Each row comes from the steps of one walk. Every step used is in the known rows, and no mark comes twice. Write the walk behind each row, first mark first.
Known rows:
sebe > vokit: [ 4.060  1.026 -3.145  2.967 -1.071  0.035 -1.185  0.601  5.941 -1.388
  2.970 -4.162 -2.262  1.860  1.272  1.473  1.425 -1.820  3.929 -0.270
 -0.280  1.533  2.707  3.095 -3.241]
sebe > sefe > defu > ruso: [-2.193  0.582  1.216 -5.348 -2.595 -3.721  1.766  1.013 -3.038  1.236
 -4.231  3.374  0.173  6.739 -0.208 -0.392  1.935  2.449 -0.101  1.166
 -0.441 -1.841 -1.982  1.428  6.097]
sefe > sebe > vokit > ruso > defu: [-0.004  3.807 -1.828  7.146  0.647  2.447 -0.487  1.295  0.960 -5.107
  4.235  1.815  3.105  1.169  0.993  2.191  5.051  1.305 -2.100 -0.030
 -2.058 -1.783 -2.116  4.800  1.713]
defu > sefe > vokit: [-1.162 -0.470 -2.314 -3.171 -0.127 -2.047 -0.140 -5.230  2.337  0.703
  6.017 -3.024  2.736  0.815  1.397  2.120 -4.168  1.620  3.588 -0.233
 -2.069  1.483 -0.613  5.986 -0.063]
sefe > defu > ruso > bugogez > deri: [-3.756 -3.312  0.276 -4.963 -0.380 -3.048  0.135 -0.611  0.768 -3.094
 -3.756  2.721 -5.760 -2.147  3.014 -0.099 -0.248  0.133 -0.499  2.125
  2.009  2.304 -1.865 -3.932  3.142]
deri > bugogez > ruso: [ 0.094  0.484  5.178  0.329  0.052  1.028 -1.028  0.724 -0.615  1.689
 -1.784 -0.377 -1.580 -3.713 -0.274 -2.149 -1.488 -1.960 -3.570 -1.665
 -4.506 -1.206  2.398 -1.499 -2.536]
defu > sefe: [-3.009 -0.558 -1.386 -3.256  1.008 -0.607 -1.322 -2.645 -0.530  3.882
  3.304  0.638  0.303  1.802 -0.637  4.023 -2.823  0.891  1.823  1.885
 -1.292  1.383  2.303  4.162  0.209]
sebe > sefe > defu: [-3.411  0.513  0.100 -2.917 -2.209 -1.916  1.506 -0.406 -2.601  1.418
 -3.017  1.925  0.238  5.563  0.595 -0.740  1.927  1.024 -1.116 -0.854
 -0.295 -0.625 -1.331  4.732  6.252]
deri > bugogez: [ 2.558  0.715  2.424  1.081 -0.018  0.095 -1.213 -1.219  2.303  2.082
 -1.234 -0.671 -3.884 -1.088  0.266 -3.499 -0.704 -5.310 -0.767  1.452
 -2.800  0.263  3.175 -0.395 -0.983]
sebe > sefe > defu > ruso > bugogez > deri: [-2.997 -3.022  0.597 -6.356 -2.515 -3.097  1.821  1.894 -1.718  0.250
 -3.729  3.622 -0.585  3.324 -1.125  0.765  1.318  3.427  2.295  0.767
  1.090 -0.130 -1.044 -1.297  7.444]
deri > bugogez > ruso > defu > guvoz: [-1.397  1.655  1.285  1.833  4.875  3.017 -1.632  0.108 -0.787  1.686
 -3.539  0.686 -0.244 -4.480 -0.639 -2.176  1.656 -3.414 -3.856 -2.979
 -2.994 -4.480 -0.210 -3.196 -2.841]
vokit > ruso > bugogez > deri: [-2.785 -2.689 -1.847  3.136 -2.279  2.134 -3.954  2.945  1.964 -1.989
  1.415  0.528 -1.579 -2.573  0.748 -0.015 -3.636  0.040  0.210  1.712
 -1.273  8.125  3.814 -3.610  3.032]
vokit > defu > ruso > bugogez: [-1.822 -1.735  0.013 -1.673 -0.642  0.296  0.382  1.149 -0.504 -3.353
 -2.638  0.664 -1.297 -0.600  0.701 -5.209 -0.383 -3.798 -0.559  1.983
  2.394 -1.157 -2.283 -6.350 -2.862]
bugogez > ruso > vokit > sefe > defu > guvoz: [-1.006  0.208  0.266  0.476  4.901  0.033 -0.714 -1.081 -5.855  2.176
 -4.233 -1.586  2.251 -3.595 -0.267  2.721 -2.819  1.770 -5.707 -4.227
  1.816 -1.613 -1.259 -1.202 -2.173]
bugogez > deri: [-0.233 -3.970  0.815 -3.740  2.897  2.758 -1.622 -0.506  4.646 -0.740
  1.604  1.221 -3.027  0.131  3.146  3.267 -2.242 -0.635 -0.321 -0.315
  2.109  6.776  5.557 -2.007  1.294]
defu > sefe > sebe > vokit > ruso > bugogez: [-3.131  1.546 -2.623  2.969 -2.244 -0.864 -0.105  0.939 -3.071 -1.499
  6.032  0.804  4.313 -1.436 -2.710  5.320  0.954  4.850  3.267  2.311
 -2.255 -0.506 -0.253  6.047  2.000]
deri > bugogez > ruso > vokit > sebe > sefe: [ 3.119  0.724  4.295  1.564 -0.559  1.239  0.886  2.027 -4.164  4.412
 -3.579 -3.262 -0.595 -1.636 -4.852 -3.822  1.521 -0.899 -0.476 -1.313
 -2.748 -1.402  2.184  1.072 -2.941]
bugogez > ruso > vokit: [-1.800 -3.850  1.396  0.424  5.196  1.915 -1.377 -0.771 -0.403  0.783
 -1.505 -4.079 -0.568 -0.727 -0.972  1.203 -2.540 -0.261 -2.033 -2.329
 -2.160 -0.109  1.124  2.938 -3.890]
vokit > sefe > defu: [ 1.439  3.326  2.118  0.106 -1.194 -1.644  1.111 -3.928 -2.441  3.488
 -0.352  3.698  0.114 -0.824  2.882  1.104 -4.144  0.063 -5.707 -1.473
  3.207  1.065 -1.270 -2.204  2.774]
sebe > sefe: [-1.220 -0.713  0.803 -1.436 -0.590 -0.534  0.228  1.080 -0.140  2.854
 -0.278  0.023  1.861  6.885 -2.245  0.210 -0.434  0.543  1.816  0.655
 -1.215  0.309  3.186  4.173  4.257]
defu > ruso > bugogez > deri: [-0.940 -5.948  1.051 -3.707  1.505 -1.671 -0.973  2.112  4.098 -1.536
 -0.545  0.792 -4.116 -0.772 -1.116  1.819 -3.134  0.602  3.946  5.019
  1.087  3.572  3.624 -6.744  0.852]
sebe > vokit > sefe > defu: [ 6.249  4.211 -1.723  3.030 -3.892 -1.684  0.971 -1.366  1.600  0.955
  1.858 -0.116  0.354 -0.772  2.303  2.309 -0.014  0.521  0.618 -2.834
  2.734 -0.002 -1.162 -0.332 -0.868]
sebe > vokit > sefe: [ 7.830  3.191 -1.189  4.023 -2.302 -0.758  0.004 -0.263  3.809  2.230
  4.192 -1.371  1.713  0.194  0.179  3.084 -1.853  0.343  2.860 -1.482
  2.050  0.640  2.409 -0.923 -2.461]
deri > bugogez > ruso > defu: [-0.306  0.060  3.534  2.032  2.569  3.444 -0.832 -0.704  0.965  2.384
 -1.454  1.336 -0.890 -3.872 -0.002 -2.716  0.733 -3.145 -3.143 -3.086
 -4.664 -4.150 -0.851 -1.703 -2.757]

Write each row's walk:
[-3.623  0.691  0.855  0.542  2.739  3.731  0.580 -1.689 -1.029  1.380
  3.773 -0.752  3.895 -2.299  0.322  1.103 -0.615  3.080 -1.789 -4.065
 -2.262 -1.097 -3.430  3.139 -3.596]	bugogez > ruso > defu > sefe > vokit > sebe
[-0.145  0.003  3.313 -0.571  1.457  1.692  1.024 -0.690 -6.389  0.991
 -2.253  0.126  2.504 -5.353 -2.614 -1.992  1.676 -0.465 -3.079 -2.785
 -2.482 -6.160 -2.403  1.257 -3.276]	deri > bugogez > ruso > vokit > defu > sefe > sebe
[ 3.684  2.345 -3.855  2.374 -2.728  1.929 -0.030  0.567  3.447 -3.619
  1.460 -2.907 -0.309  0.507  2.629 -2.487  3.634 -3.649  1.623 -3.100
  2.243 -0.640 -0.991  0.135 -5.528]	sebe > vokit > defu
[ 6.287  0.736 -1.457  0.140 -3.959 -2.644  1.176  0.605  2.675 -0.182
  1.653  1.299 -0.445 -3.460  0.737  3.534 -0.916  2.831  3.930 -1.459
  4.318  0.656 -0.750 -5.984  0.322]	sebe > vokit > sefe > defu > ruso > bugogez > deri
[-2.251  0.895 -4.006  2.224  4.818  3.591  0.325 -3.687  1.583  0.969
  4.996  2.968  3.361  1.071 -0.730  4.214  4.546  0.883  2.207 -0.989
 -1.008 -5.812 -4.296  5.851  0.187]	ruso > defu > sefe > sebe > vokit
[-4.502 -1.773  0.255 -2.724 -0.914 -4.113  0.055 -1.106  0.071 -2.387
 -4.114  1.329 -5.673 -1.160  2.269 -1.476 -0.140 -1.365 -1.286  3.166
  0.601  0.160 -2.970 -1.731  2.157]	sefe > defu > ruso > bugogez
[ 0.919  3.624  2.414  1.477 -2.885  0.934  2.003  3.571 -3.371  3.452
  0.252 -1.996 -0.293  5.390 -2.807 -2.091  1.721  0.913 -0.027  3.102
  1.519  5.404  5.244  3.676  0.650]	vokit > sebe > sefe
[ 6.210 -2.280  1.116 -1.455  3.539 -2.833  0.022 -1.581  1.212  3.943
 -1.765 -0.141 -0.664  3.421 -2.173  1.236 -4.203 -0.269  1.480  3.864
  1.934 -1.398  0.723 -4.861 -1.624]	defu > ruso > vokit > sefe
[-3.091  3.488 -5.770  5.385  3.545  3.747 -4.538  0.762  0.279 -0.494
 -1.036  2.086  0.969  1.820  2.293 -1.044  1.260 -2.496 -4.770  0.585
 -1.150  1.783 -0.847 -2.148  0.838]	vokit > ruso > defu > guvoz
[-4.538  0.319  0.367  1.250  4.149  3.738  0.390 -0.384 -1.311  0.228
  4.004  2.396  5.119 -2.109 -0.853  5.563  2.609  4.163 -1.546 -4.178
 -3.036 -5.495 -3.758  4.132 -1.693]	bugogez > ruso > defu > sefe > sebe > vokit
[-4.716  2.795 -2.526 -2.878  0.163 -2.669  0.259  0.789 -4.994  0.748
 -5.687  0.767  1.282  4.540  0.205  0.121  2.932  1.071 -2.269 -0.899
  1.695 -1.182 -0.365  3.206  6.058]	sebe > sefe > defu > guvoz
[ 5.992  1.990 -1.795  2.432 -4.225 -3.634  1.403  0.319  1.956  0.484
  1.069  0.076 -0.335 -2.426  0.254  1.898 -0.427  1.309  3.247 -0.640
  2.783 -1.056 -1.916 -3.564 -0.470]	sebe > vokit > sefe > defu > ruso > bugogez
[-1.788 -4.052  1.058 -1.018  1.219 -2.748 -0.926  1.523  2.890 -0.751
 -0.791 -0.913 -4.004  0.376 -2.052 -0.217 -3.216 -1.264  3.292  6.284
 -0.988  1.267  2.317 -4.074 -0.254]	defu > ruso > bugogez
[ 2.950  0.457  4.148  2.339  0.987  1.481 -0.215  0.942 -2.375  3.032
 -2.919 -3.712 -2.903 -3.834 -2.698 -3.818  0.320 -2.545 -2.085 -0.616
 -2.476 -0.215  2.257  0.194 -5.413]	deri > bugogez > ruso > vokit > sebe
[ 4.388 -1.007  0.836 -0.795  2.692 -1.491  0.042  0.811  0.526  1.693
 -2.471 -3.107 -4.677  4.190 -2.479 -1.718  0.129 -1.494  1.855  6.282
  1.879  2.290  2.312 -1.634 -4.075]	defu > ruso > vokit > sebe
[-1.173 -3.215 -0.032 -3.855 -0.355  1.142  0.219  1.597  0.384 -3.939
 -2.280  1.616 -1.055 -2.048  1.141 -3.607 -0.234 -2.536  0.147  0.951
  4.078  0.725 -1.128 -8.679 -1.902]	vokit > defu > ruso > bugogez > deri
[-2.677  0.536  1.153 -4.704 -0.608 -3.662 -0.049 -1.490  0.036 -1.871
 -4.251  2.832 -4.848  2.079  4.470 -0.464  0.449 -0.622 -4.107  2.542
  0.348  0.359 -2.736 -1.021  1.690]	sefe > defu > ruso
[-0.199 -2.204 -1.831 -0.042 -4.962 -0.842  0.267  1.333  2.179 -2.136
  2.790 -1.869  4.801  2.282 -1.039 -1.335 -2.736  3.560  4.705 -1.496
 -2.099  3.993  0.819  2.004  6.583]	sebe > sefe > vokit > ruso > bugogez > deri
[ 3.019 -0.931 -4.929  5.099 -4.616  1.091 -2.998  4.011  5.036 -3.537
  3.789 -2.473 -1.460 -2.124  0.620  1.301  0.417  0.629  5.163 -0.354
 -0.866  5.417  3.058 -1.507 -0.371]	sebe > vokit > ruso > bugogez > deri
[-0.515  1.195  2.051 -2.328 -4.309 -1.061  2.890  4.387 -4.483  0.777
 -2.480  0.817 -2.246  1.697 -2.021 -1.698  3.088  3.296  1.181  2.956
  3.872  5.268  2.194 -1.444  3.413]	vokit > sebe > sefe > defu > ruso > bugogez > deri
[ 0.034 -1.681 -0.943 -2.331 -3.905 -2.285  2.986  0.204  0.413 -2.575
 -0.008 -2.549  4.933  3.211 -1.295 -5.220 -0.369  0.651  4.463 -1.030
  0.187 -2.221 -3.473  0.591  2.447]	sebe > sefe > vokit > defu > ruso > bugogez
[-1.136  0.359  2.729 -0.015  2.187  2.872 -0.874 -1.362 -0.576  4.204
 -0.511  2.214  0.568 -4.205 -1.554 -0.848  0.537 -1.215 -1.741 -2.969
 -4.753 -4.953 -1.324 -0.486 -2.426]	deri > bugogez > ruso > defu > sefe
[ 0.449  0.540 -2.035 -0.460 -1.288  0.719  1.428 -4.262  3.671 -5.724
  2.440 -4.392  2.246 -0.609  5.924 -6.248 -1.693 -3.802 -1.265 -3.429
  0.983  1.246 -3.936  1.857 -3.013]	sefe > vokit > defu
[ 0.267 -0.119  0.042  0.924 -0.096  0.905  2.457  2.802 -0.190 -7.778
  1.985  1.283  2.336 -2.779  0.276  1.597  4.758  1.742  1.223  0.424
  3.017 -2.164 -1.503 -1.286  0.163]	sefe > sebe > vokit > defu > ruso > bugogez > deri
[-2.981  1.265 -1.722 -3.675 -0.748  2.019  0.038 -2.246 -3.351  0.667
  0.798  1.599  2.323  0.367  1.806 -1.964  0.121 -1.794 -1.396 -1.251
  2.091 -1.078 -2.013  0.069 -2.447]	vokit > defu > sefe
[ 0.065  2.378  0.350  4.145  1.334  0.189  0.704  0.684  1.049 -5.059
  4.055 -1.046  1.452  0.911  0.413  3.560  3.457  1.135 -0.588  1.254
 -0.292 -1.086  1.250  6.619  0.499]	sefe > sebe > vokit
[ 3.699 -0.918  0.748  3.689  5.525  0.395  1.158 -4.167 -1.748  2.913
  0.815 -1.171  2.633  0.485 -2.741  1.973 -2.899 -0.404 -1.375  0.798
  2.534 -1.944  0.554  2.897  0.419]	ruso > vokit > sefe > sebe
